Every row comes from one small tree of marks. Brackets hold a mark, then the marks that hang from it, in alphabetical order. Every link used is in the known rows. Which tree was each row made from?
Known rows
(tuban (bubusa fuseg noba zeve)): [ 1.59 -2.17  1.45 -0.47  0.34 -3.01  0.68  1.07  3.10  1.44 -2.09  1.83
 -2.98 -1.66 -2.38  1.11  0.95 -2.15  1.70  2.34  0.05 -0.43 -1.23  2.01
 -1.68 -1.18 -3.00]
(tuban (bubusa fuseg noba reri seli)): [ 0.16  0.45  1.46  0.99  1.85 -1.96 -0.35  0.29  2.56  1.04 -2.72  3.33
 -3.27 -1.75 -0.74 -1.32  1.49 -1.68  3.98  1.71 -0.17  1.07 -2.35 -0.35
 -1.07 -1.77 -1.29]
(zupi (sova bubusa monezi)): [-1.31 -0.09  0.05 -1.79 -0.34  0.71 -1.25 -1.55  3.78  0.70  1.54 -1.39
 -1.42 -1.29 -1.42 -1.05 -2.55  0.39  1.90 -1.73 -2.73  0.30  1.53 -0.75
 -2.98  0.54 -2.13]
(tuban (bubusa fuseg noba reri seli zeve)): [ 1.25 -0.44  0.61 -0.78  2.58 -2.45 -0.36  1.29  2.06  1.33 -3.61  3.00
 -5.01 -3.26 -1.92 -0.85  1.49 -2.88  3.22  2.80 -0.46  0.61 -2.77  0.35
 -1.24 -1.85 -2.22]
(rame (bubusa reri tuban zeve)): [ 1.17 -0.82 -0.60 -4.55  1.17  0.28 -1.63 -0.80 -0.47  3.42  0.61  0.34
 -2.91 -2.81 -2.43  2.01  1.24 -1.52 -0.12  2.48 -1.28  0.00 -0.73  0.41
  0.66 -1.56  0.29]
(rame bubusa): [ 0.43 -0.24  1.74 -0.96  0.01  0.20 -0.58 -1.52  1.50  1.53  1.53  0.81
  0.56 -0.21 -0.59  0.94 -0.52 -0.08 -1.42  0.99 -0.52  0.30  0.16  0.13
 -0.14 -1.29  0.51]
(noba (bubusa reri zeve)): [-1.91  0.97 -2.66 -2.18 -0.03  0.39 -0.12  0.88  0.38  1.34 -2.44 -0.26
 -3.35 -3.30 -0.78 -0.29  0.03 -0.06 -0.64  2.48 -0.78 -0.35 -0.01  0.28
 -1.32  0.27  0.10]
(sova (bubusa tuban) zupi): [-1.29  0.39  0.81 -1.97 -0.69  0.04  0.45 -2.15  2.05  0.07 -0.51 -0.35
  0.91  0.95 -2.87 -0.97 -1.29  0.51 -0.71 -2.27 -0.89  0.65  2.83  1.69
 -0.19  0.92  0.02]
(zupi (sova bubusa)): [-1.01 -1.06  0.51 -0.41 -0.20  0.18 -1.00 -2.00  2.84  0.33  0.90 -0.72
 -0.11 -0.82 -1.21 -0.32 -1.14 -0.12  0.93 -0.82 -1.72  0.20  0.97 -1.44
 -0.74  0.71 -1.56]
(noba bubusa): [-2.07  0.81  0.77  0.02 -1.38  0.21  0.73 -0.24  2.02  1.11 -0.80 -0.27
 -0.49  0.39 -0.31 -0.13 -0.37  1.30 -0.72  0.25  0.53 -0.19  0.67  0.30
 -1.07 -0.36  0.37]
(bubusa fuseg noba reri seli tuban): [-0.95 -0.94  2.18 -0.06  1.52 -0.93 -2.08  0.63  1.25  1.46 -1.64  1.80
 -4.02 -1.61 -2.22  0.20  2.38 -2.91  4.88  0.69  0.85  0.33 -2.26  0.45
  1.46 -1.89 -0.43]
(rame (bubusa fuseg noba seli tuban)): [ 0.14 -2.56  6.27 -1.21  0.74 -1.45 -2.03 -1.17  4.30  2.96  0.80  2.20
 -1.89  0.28 -3.85  1.82  1.64 -2.83  3.19  0.68  1.11  0.01 -2.05  1.31
  1.34 -3.37 -0.69]
(sova bubusa zupi): [-1.51  1.16 -0.19 -0.37 -0.40  0.49  0.96 -1.70  2.59 -1.37 -1.23  0.63
  1.43  0.12 -1.40 -2.04 -2.60  0.78 -1.86 -1.88 -1.38  0.89  2.66  0.97
 -1.24  1.44 -0.13]
(nuvo reri): [ 1.72 -0.40  0.24  0.21  0.48  1.20 -1.52  0.48 -0.87  0.05  0.77  1.53
  0.59 -1.36  1.06 -0.88  0.23  0.26 -0.53 -0.68 -0.98  0.04 -0.29 -0.57
  0.56 -0.22 -0.15]
(zupi (sova (bubusa fuseg noba seli tuban))): [-1.52 -2.73  5.06 -0.43  0.68 -1.33 -2.24 -1.57  5.30  1.59  0.12  0.54
 -2.42 -0.06 -4.08  0.42  0.66 -2.82  5.18 -1.28  0.01 -0.37 -1.00 -0.39
  0.65 -1.55 -2.44]
(rame (bubusa reri seli)): [ 0.16  1.13  0.90 -1.54  2.24  0.59 -1.60 -1.01  0.47  1.75  0.01  2.53
 -1.91 -1.76  0.05 -0.86 -0.18 -0.73  0.69  1.65 -1.17  1.50 -1.48 -1.78
  0.24 -1.87  1.35]
(zupi sova): [ 0.10 -1.47  0.37  0.05  1.12  0.45 -1.13 -0.51  0.91 -0.06  1.72 -0.51
 -0.15 -0.31 -0.86  0.28  0.13 -0.04  1.72 -0.52 -0.12  0.08  0.31 -1.66
  0.31  0.42 -1.06]
(tuban (bubusa seli zeve)): [ 2.63 -0.02  0.52 -2.65  1.37 -2.19  1.19  0.96  0.78  0.88 -2.03  1.18
 -2.73 -0.50 -0.70 -1.40  0.73 -0.35  0.97  0.84 -1.04  0.72 -1.61 -0.31
 -1.25 -0.40 -1.34]
(bubusa reri): [-0.52  1.35 -2.32  0.26  0.96  0.85 -0.90  0.19 -1.32  0.33 -1.02  0.49
 -1.35 -2.15  0.55 -0.55  0.32 -0.62  0.51  1.01 -0.66  0.58 -0.50 -0.78
 -0.19  0.12  0.60]
(bubusa noba seli zeve): [ 0.56 -1.31  1.84 -3.16  1.25 -0.89 -1.23  2.48  1.46  0.23 -1.02  1.43
 -2.98 -0.40 -2.42 -0.79  1.29 -2.19  1.62  1.20 -0.27 -0.10 -1.30  0.55
  0.18 -0.92 -2.04]
(sova bubusa monezi zupi): [-1.98  2.09 -0.35 -1.69 -0.65  0.75  0.65 -1.18  3.50 -1.01 -1.22  0.24
  0.09 -0.47 -1.69 -2.57 -3.81  1.59 -0.87 -2.31 -2.54  1.01  3.25  1.93
 -3.27  1.56 -0.60]

Write each row's tree
[-1.30 -0.49  0.89 -3.42 -0.67  0.55 -1.68 -1.74  3.19  2.13  1.95 -1.85
 -1.71 -0.41 -2.64  0.05 -1.61  0.18  3.08 -2.30 -2.29 -0.05  1.19  0.01
 -1.83  0.05 -2.21] : (zupi (sova (bubusa tuban) monezi))
[-0.58 -2.23 -0.15 -1.50  1.18 -1.53 -1.93  1.47  0.39  1.86 -1.84  0.85
 -4.41 -3.31 -3.54  2.09  2.48 -3.76  2.72  2.76  0.08 -0.73 -1.55  1.92
  0.60 -0.99 -1.35] : (bubusa fuseg noba reri tuban zeve)
[ 1.97  1.34 -1.85 -2.62  2.42 -1.43  0.42  0.96 -0.73  1.02 -2.82  1.67
 -4.24 -2.57  0.03 -1.98  1.32 -0.84  1.35  2.19 -1.67  1.27 -1.53 -1.16
 -1.18 -0.54 -0.79] : (tuban (bubusa reri seli zeve))
[ 1.04 -2.31  1.47 -4.19 -0.13 -0.70 -1.53  1.57  1.06  1.62  0.35 -0.08
 -2.23 -0.38 -3.92  1.62  2.28 -2.49  1.45  1.13  0.44 -1.11 -0.32  2.33
  0.92 -0.82 -2.14] : (bubusa noba tuban zeve)
[-2.12  3.08 -2.25 -3.08  0.02  1.54 -0.69 -1.45  1.51  0.39 -1.13 -0.55
 -1.62 -1.67 -2.22 -1.99 -2.21  0.53  0.95 -1.91 -2.93  1.43  2.79  1.51
 -2.16  0.86  0.14] : (sova (bubusa reri tuban) monezi zupi)
[-0.29 -1.20  4.19 -0.93  2.07 -0.71 -2.99 -1.19  2.93  3.11 -0.08  2.72
 -3.22 -1.59 -2.91  1.12  1.83 -3.00  3.75  1.83  0.39  0.60 -2.56  0.47
  1.53 -3.37 -0.16] : (rame (bubusa fuseg noba reri seli tuban))
[-2.47 -0.28  0.55 -1.55  1.31 -1.57 -0.21  1.02  1.26  2.59 -3.72  0.41
 -5.37 -2.85 -2.42  0.56  1.65 -1.70  2.10  1.75 -0.12 -0.27 -2.05  0.12
  0.29 -1.17  0.65] : (noba (bubusa fuseg reri seli tuban zeve))
[-0.02 -3.31  2.32 -1.60  0.19 -2.06 -1.04  1.35  1.76  1.75 -0.76  0.07
 -3.33 -1.45 -4.25  2.46  2.14 -3.26  2.28  1.47  0.88 -1.49 -1.11  2.64
  0.88 -1.20 -2.07] : (bubusa fuseg noba tuban zeve)
[-2.12 -1.86  1.50 -1.07 -0.72 -1.91  0.40  0.29  2.47  2.71 -2.10 -0.80
 -3.15 -1.39 -3.14  2.38  0.77 -1.16  0.23  1.09  0.69 -1.63 -0.33  1.70
 -0.11 -0.60 -0.38] : (noba (bubusa fuseg tuban zeve))
[-2.60  1.32  0.41 -1.24  0.92 -0.79 -0.88 -0.81  2.29  2.19 -2.47  0.18
 -4.50 -2.44 -1.40 -1.22 -1.26 -1.38  3.63 -0.73 -2.73  0.88 -1.17  0.00
 -1.28 -0.66 -0.01] : (sova (bubusa fuseg reri seli tuban) monezi)
[-3.11  0.02 -1.58  0.61  0.96  0.23 -1.35 -1.47  3.31  0.86 -0.93 -0.56
 -3.66 -4.03 -0.88 -0.41 -2.53 -1.04  3.15  0.02 -3.14  0.44  0.11 -1.24
 -2.70  0.36 -1.46] : (zupi (sova (bubusa fuseg reri) monezi))
[ 0.92 -1.41  1.17 -4.01  1.56 -0.96 -0.40  1.40 -0.56  1.40 -0.62 -0.34
 -2.92 -0.19 -2.35  0.22  1.96 -1.50  1.62 -0.06 -0.15 -0.34 -1.09  0.32
  1.14 -0.68 -0.34] : (bubusa seli tuban zeve)
[-0.41  0.73  0.73 -1.15  1.69  0.44 -1.99  1.19  0.73  0.08 -1.22  2.12
 -2.48 -1.06 -0.84 -1.80  1.42 -1.59  3.24  0.95 -0.17  0.87 -1.46 -0.54
  0.55 -0.94 -0.52] : (bubusa noba reri seli)
[ 0.81  0.14 -0.97 -0.17  2.82 -2.59  0.76  0.96  0.64  1.15 -4.04  1.90
 -4.80 -3.63 -0.30 -0.55  0.70 -1.83  1.94  2.47 -1.36  0.74 -2.60 -0.86
 -1.12 -0.82 -0.59] : (tuban (bubusa fuseg reri seli zeve))
[ 1.57 -1.84  2.85 -0.71  1.46 -3.36  0.27  1.41  3.67  1.07 -2.80  2.60
 -3.73 -1.18 -2.48 -0.26  1.41 -2.35  2.66  1.88 -0.09  0.12 -2.27  1.31
 -1.20 -1.64 -2.39] : (tuban (bubusa fuseg noba seli zeve))
[-1.58  1.24  0.14 -3.78  1.52  0.80 -2.63 -1.51  2.22  1.95  0.50 -0.99
 -3.94 -1.87 -1.96 -1.83 -0.74 -0.70  4.97 -1.72 -3.11  1.22  0.19 -1.84
 -1.29 -0.55 -1.04] : (zupi (sova (bubusa reri seli tuban) monezi))
[-2.90  0.30 -0.33 -0.13  1.67 -1.53  0.16  1.39  1.79  1.46 -4.28  1.08
 -5.20 -3.85 -1.13 -0.47  0.01 -1.28  0.95  2.06 -0.37 -0.10 -1.88 -0.31
 -0.65 -0.60  0.61] : (noba (bubusa fuseg reri seli zeve))
[-0.39 -1.79  1.37 -1.94  2.38 -1.82 -1.97  1.66  0.97  1.57 -2.67  1.49
 -5.55 -2.95 -3.58  0.67  2.45 -4.05  3.83  2.06  0.33 -0.22 -2.56  1.08
  1.32 -1.63 -1.01] : (bubusa fuseg noba reri seli tuban zeve)
[-2.47 -0.63  0.46  1.42  2.34 -0.66 -1.38 -1.55  2.83  0.42 -1.76  0.69
 -3.23 -3.35 -0.81 -1.15 -1.06 -1.86  3.23  0.02 -1.78  0.97 -1.51 -2.98
 -0.01  0.01 -0.73] : (zupi (sova (bubusa fuseg reri seli)))
[ 0.30  0.11 -1.12 -3.77  2.36 -0.16 -1.09  1.42 -1.78  1.48 -1.69  0.05
 -4.35 -2.24 -1.76 -0.25  2.18 -1.80  1.96  0.85 -0.79  0.40 -1.45 -0.50
  1.32 -0.74  0.41] : (bubusa reri seli tuban zeve)
[-2.43  2.62 -1.12 -2.20  0.24  1.83 -1.26 -0.50  3.72 -1.01 -1.61  1.43
 -1.56 -2.37 -2.17 -2.97 -2.83 -0.11  0.97 -0.82 -2.73  1.44  2.74  1.98
 -3.26  0.69 -1.32] : (sova (bubusa noba reri) monezi zupi)
[-1.94  1.74 -1.10 -2.28  2.07  1.11 -2.22 -0.88  2.73  0.66 -0.26 -0.18
 -3.66 -2.60 -0.55 -2.65 -2.18 -0.26  3.59 -0.97 -3.40  1.46 -0.23 -2.44
 -2.18  0.10 -1.00] : (zupi (sova (bubusa reri seli) monezi))
[-0.04  0.75  0.07 -1.74  1.76  0.11 -1.68  0.00 -1.44  1.23 -1.07  0.11
 -2.45 -0.77 -0.45 -0.66  1.99 -0.86  2.84  0.09 -0.46  0.93 -1.18 -1.31
  1.40 -0.83  0.97] : (bubusa reri seli tuban)
[-0.97 -0.11  2.37 -2.57 -1.13  0.33 -0.74 -1.82  3.76  0.02 -0.07  0.57
  0.82  1.26 -4.26 -0.76 -0.79 -0.36  0.39 -1.87 -0.39  0.23  2.68  2.60
 -0.54  0.19 -1.43] : (sova (bubusa noba tuban) zupi)
[-1.87  0.98  0.54 -2.92  1.65  1.18 -3.37 -0.10  4.12  0.71  0.00  0.94
 -3.83 -2.27 -2.14 -2.88 -1.23 -1.52  4.98 -0.13 -3.19  1.26 -0.23 -1.42
 -2.21 -0.53 -2.43] : (zupi (sova (bubusa noba reri seli) monezi))
[-2.53 -0.33 -0.83 -1.16  0.07 -1.09 -0.14  0.56  0.99  2.80 -2.82 -0.22
 -4.44 -3.36 -2.66  1.86  1.17 -1.43  0.80  2.17  0.00 -0.88 -1.00  1.10
 -0.11 -0.66  0.26] : (noba (bubusa fuseg reri tuban zeve))
[ 0.08 -3.19  3.66 -1.98  1.44 -2.32 -1.13  1.73  2.48  1.63 -1.33  0.90
 -3.87 -1.07 -4.39  1.22  2.15 -3.88  3.64  0.85  0.83 -0.87 -2.14  1.87
  1.33 -1.71 -1.81] : (bubusa fuseg noba seli tuban zeve)
[ 1.16  1.57  0.83 -1.50  1.67 -0.62 -1.11  0.10  1.64  1.04 -1.91  2.95
 -2.44 -0.79 -0.48 -2.25  1.78 -0.69  3.46  1.63 -0.51  1.49 -1.45 -0.74
 -1.32 -1.63 -1.41] : (tuban (bubusa noba reri seli))
[ 1.13 -1.88  3.78 -3.97  1.50 -0.54 -1.79  0.79  3.32  1.96  0.64  2.45
 -2.43 -0.89 -3.07 -0.19  0.77 -2.22  0.85  2.24 -0.68  0.30 -1.26  0.99
 -0.15 -2.44 -1.55] : (rame (bubusa noba seli zeve))
[-0.88 -1.59  0.68 -4.18 -0.01  0.14 -2.21  0.58  5.09  0.94  1.08 -0.66
 -3.44 -2.27 -3.81 -0.87 -1.60 -1.82  2.36  0.14 -3.03 -0.36  0.98  0.98
 -3.08 -0.04 -4.44] : (zupi (sova (bubusa noba zeve) monezi))
[-1.01 -0.17  0.54 -4.35 -1.18 -0.16 -0.71  1.02  4.21  1.30 -0.34 -0.13
 -3.04 -1.77 -3.15 -1.04 -1.81 -1.77  0.82  0.79 -2.74 -0.66  0.86  2.24
 -3.13 -0.24 -3.29] : (sova (bubusa noba zeve) monezi)
[-2.81  0.10 -1.83  0.35  0.51 -1.16  0.43  0.78  1.46  1.62 -3.61  0.34
 -4.24 -4.39 -1.32  0.95 -0.38 -1.11 -0.30  2.89 -0.52 -0.65 -1.14  0.39
 -1.30 -0.42  0.07] : (noba (bubusa fuseg reri zeve))
[ 0.98 -0.85 -0.83 -0.43  1.10 -2.13 -0.27  0.90  1.68  1.44 -2.91  2.22
 -4.13 -3.81 -2.11  0.68  1.15 -2.77  2.11  3.45 -0.63 -0.10 -1.66  1.39
 -1.86 -1.09 -2.47] : (tuban (bubusa fuseg noba reri zeve))
[ 0.09 -0.40 -1.69 -2.56  1.37  0.37 -1.73  1.80  0.17  0.42 -1.30  0.99
 -3.16 -3.14 -2.02 -0.16  1.17 -2.77  0.99  2.82 -0.79 -0.15 -0.76  0.79
 -0.23 -0.31 -1.80] : (bubusa noba reri zeve)
[ 0.41 -2.67  2.02 -2.50  1.11 -0.97 -2.28 -0.15  2.06  3.50 -0.36  1.56
 -3.87 -3.66 -4.06  3.13  1.96 -4.01  1.74  3.58 -0.33 -0.54 -1.83  2.19
  0.69 -2.89 -1.19] : (rame (bubusa fuseg noba reri tuban zeve))
[-1.85  1.37  1.14 -2.23 -0.97  1.02 -0.51 -0.70  5.28 -0.93 -0.63  1.09
 -0.38 -0.05 -3.16 -2.78 -3.21  0.36  0.66 -1.63 -2.21  0.94  3.08  2.90
 -3.38  0.71 -1.96] : (sova (bubusa noba) monezi zupi)
[-1.77 -0.34  4.33 -1.98 -0.43 -1.24 -1.48 -0.50  5.34  2.06 -0.79  0.55
 -3.36 -0.26 -3.53 -0.60 -0.71 -2.29  4.59 -1.43 -1.28 -0.19 -0.45  1.84
 -1.37 -1.72 -1.84] : (sova (bubusa fuseg noba seli tuban) monezi)
[-2.30  0.16  0.75  2.18 -0.17 -1.02  1.48 -1.96  3.61 -1.21 -2.71  0.98
  0.43 -1.08 -1.87 -0.99 -2.75 -0.30 -1.27 -1.30 -0.90  0.58  1.96  1.30
 -1.06  1.11  0.13] : (sova (bubusa fuseg) zupi)
